What can hang from each mark:
Z620: Z579
Z736: Z783
Z959: Z579 Z620
Z783: Z423 Z620 Z736
Z423: Z579 Z783 Z959
Z550: Z579 Z783 Z959
Z579: Z423 Z550 Z620

Every row comes from one small tree of marks. The marks that hang from a mark follow it in brackets, in the order of their numbers. Every link used is in the known rows. Which tree was each row made from?
In the rows, 128 means zero.
Known rows:
Z550{Z783{Z423 Z620} Z959{Z579}}: [ 86  51 126 205  74  66 179 131 131 116 184  87  85 180 111 141  88 135
 114 148]
Z783{Z423 Z620{Z579} Z736}: [110  72 120 158 110  46 128 123 123 103 218 112 101 153 118 141  99 125
  76 123]
Z783{Z423{Z579 Z959} Z620}: [110  56 135 145  70  50 161 131 117  80 186  82  94 142 131 136  91 120
  78 136]
Z783{Z423{Z959{Z579}} Z736}: [100  69 106 136  83 106 150 121 134 119 190 128  93 148 148 134 105 117
 108 124]
Z959{Z620}: [127 145 116 138 128 120 149 138 120 120 147 113 113 119 141 113 106 131
 129 134]
Z959{Z620{Z579{Z550}}}: [123 147 140 139 126 109 126 142 125 103 222 114 112 121 122 108 110 112
 145 109]
Z736{Z783{Z423{Z959{Z579}}}}: [ 99  58 122 120  71 114 156 103 137  95 173  98 120 133 125 135 113 109
 117 141]
Z579{Z423}: [129 123 114 132 108 121 127 146  99 115 137 146 133 121 125 119 106 131
 132 130]
Z736{Z783{Z423 Z620{Z579}}}: [109  59 134 140  95  60 137 106 128  82 200  83 130 138  99 141 110 118
  88 140]
Z423{Z579{Z550}}: [121 105 144 110 130 145 113 132 134 110 170 119 106 142 118 113 129 107
 133 118]
Z423{Z579}: [125  97 137 121 120 129 126 130 140 124 139 117 115 147 125 109 123 121
 112 122]
Z423{Z783{Z620}}: [128  87 132 140 116 105 134 133 124  90 147 107  97 163 115 142 109 116
  93 150]
Z550{Z579 Z783{Z620 Z736}}: [101  71 102 174 130 102 169 103 150 130 151 112  85 161 124 114  93 129
  89 167]
Z579{Z423 Z550{Z783}}: [104 106 108 144 122 154 131 139  97 111 157 150 116 142 104 130 104 113
 150 137]
Z423{Z579{Z550{Z959{Z620}}} Z783}: [124  97 146 136 101 157 135 146 130  94 191 115  78 173 125 112  84 105
 131 130]
Z579{Z423{Z783{Z736}} Z550{Z959} Z620}: [116 109 121 168  96 140 120 160  90 111 184 173 111 196 112 111  47 111
 119 143]
Z550{Z579 Z783}: [106  88 116 161 117 142 168 115 155 129 131 111 114 134 118 113 114 125
 127 160]
Z783{Z423{Z959} Z620{Z579} Z736}: [109  70 127 161  83  34 144 120 119 100 227 118  99 153 135 141  84 120
  71 117]
Z783{Z423{Z579{Z550} Z959} Z620}: [103  63 144 134  80  64 149 131 112  66 212  86  84 140 124 139  98 109
  98 133]
Z959{Z579}: [116 110 133 132 115 118 131 133 149 122 160 110 109 141 123 113 137 122
 137 124]
Z736{Z783{Z620{Z579{Z423{Z959} Z550}}}}: [115  91 148 132  88  73 128 112 108  75 217 118 124 138 108 121  87 104
 109 126]
Z736{Z783}: [121 102 124 112 125 143 131  99 136 121 123 119 139 132 119 127 125 122
 119 141]

Which tree is each row?
[121  82 137 141 127 107 107 127 131  92 217 130  84 184 111 136 100  98
  92 125]  Z423{Z783{Z620{Z579{Z550}} Z736}}
[108  75 103 147 118  71 141 121 114 107 171 113  93 147 131 149 102 134
  80 143]  Z783{Z423 Z620 Z736}
[129 139 138 152  92  86 153 135 126 112 197 118 119 125 147 107  87 117
 119 109]  Z423{Z959{Z620{Z579}}}
[124 129 145 131 110 110 101 148 107  99 216 147 131 125 104 116 110 108
 150 102]  Z620{Z579{Z423 Z550}}
[ 96  70 110 206  93  81 162 130 120 143 173 141  79 200 125 113  60 138
 106 138]  Z550{Z783{Z620 Z736} Z959{Z579{Z423}}}
[ 84  41 116 182  75  67 181 124 128  96 182  83  88 162 117 144  97 116
  96 151]  Z550{Z783{Z423{Z959{Z579}} Z620}}
[ 95  57 127 119 104 130 129 118 127  88 179  94 130 158  94 118 105 102
 102 152]  Z736{Z783{Z423{Z579{Z550 Z620}}}}
[103  97 112 183 112 111 142 133  90 124 180 162  90 177 119 131  61 129
 126 137]  Z579{Z423 Z550{Z783{Z620 Z736} Z959}}
[ 87  42 112 179  79 108 173 133 124 115 152 104 120 183 111 121  79 109
  82 151]  Z550{Z783{Z423{Z579{Z620} Z959}}}
[ 95 110 122 170 138 143 136 137 118 124 152 128 129 176  93 117 103 106
 124 150]  Z579{Z550{Z783} Z620}
[117  53 137 127 102 119 130 121 128  83 202 127  59 196 134 128  81  90
  77 131]  Z423{Z579{Z550} Z783{Z620 Z736} Z959}
[120 119 119 157  94  97 151 152 121 107 155 124 140 125 112  80  81 132
 119 160]  Z550{Z579{Z423 Z620}}
[127  87 101 132  84 139 136 138 100 108 151 171 105 161 144 129  71 111
 103 133]  Z579{Z423{Z783{Z736} Z959}}
[110  80 119 136  73  97 170 138 119  92 183  96 100 127 145 120  86 119
 105 131]  Z783{Z423{Z579 Z959{Z620}}}
[132 118 122 164  66 119 176 156 121  96 178 124  96 128 140  92  51 138
 141 155]  Z550{Z579{Z423{Z783}} Z959{Z620}}
[ 88  88 121 172 105 125 147 126 136 130 190 137 100 193 123 105  89  97
 113 135]  Z423{Z959{Z579{Z550{Z783{Z736}} Z620}}}
[ 97  84 106 196  76 111 207 131 136 117 172  95  96 129 133 115  66 143
 135 166]  Z550{Z579 Z783{Z423} Z959{Z620}}
[128  81 129 133  82 134 161 141 132  90 170 109  84 166 145 108  76 101
  96 133]  Z423{Z579 Z783 Z959{Z620}}
[112 109 146 136 124 128 115 144 128 110 172 113 120 170 103  94 106 106
 113 132]  Z423{Z579{Z550 Z620}}
[100  90 115 185 115 123 170 127 150 128 135 107 130 159 103  94  92 122
 108 172]  Z550{Z579{Z620} Z783}
[104  76 134 151  92  51 133 120 113  86 252 120  90 148 129 145  88 107
  90 114]  Z783{Z423{Z959} Z620{Z579{Z550}} Z736}
[119  63 155 125  89 111 137 132 125  66 198 104  71 176 123 129  91  90
  93 134]  Z423{Z579{Z550} Z783{Z620} Z959}
[120 104 150 113 101 134 129 128 128 104 178 126 103 142 135 115 111 101
 127 113]  Z423{Z579{Z550} Z959}
[125  94  98 140  78 127 168 138 122  93 181 141  89 131 152  97  58 119
 111 155]  Z550{Z579{Z423{Z783{Z736} Z959{Z620}}}}
[106  74 128 125  91 132 151 115 125  91 196  95 107 140 121 122  89 117
 128 140]  Z736{Z783{Z423{Z579{Z550{Z959{Z620}}}}}}
[118 108 102 127  95 152 139 147  88  84 200 163  82 150 145 122  61 100
 126 134]  Z579{Z423{Z783{Z736} Z959{Z620}} Z550}
[125 105 133 156 131  60 117 118 132 126 193 129 106 164 125 120 100 126
  80 113]  Z783{Z620{Z579} Z736}
[ 92  53 110 177  87  76 180 120 112 101 158  96 102 152 120 155  93 121
  91 155]  Z550{Z783{Z423{Z959} Z620}}
[ 93  98  99 175 114 143 163 128 110 130 190 136  83 161 133 139  76 125
 139 139]  Z579{Z550{Z783{Z423 Z736} Z959{Z620}}}
[ 84  84 112 171 118 131 146 141 112 108 171 113 128 169  89 133 101 106
 120 158]  Z579{Z550{Z783{Z423}} Z620}
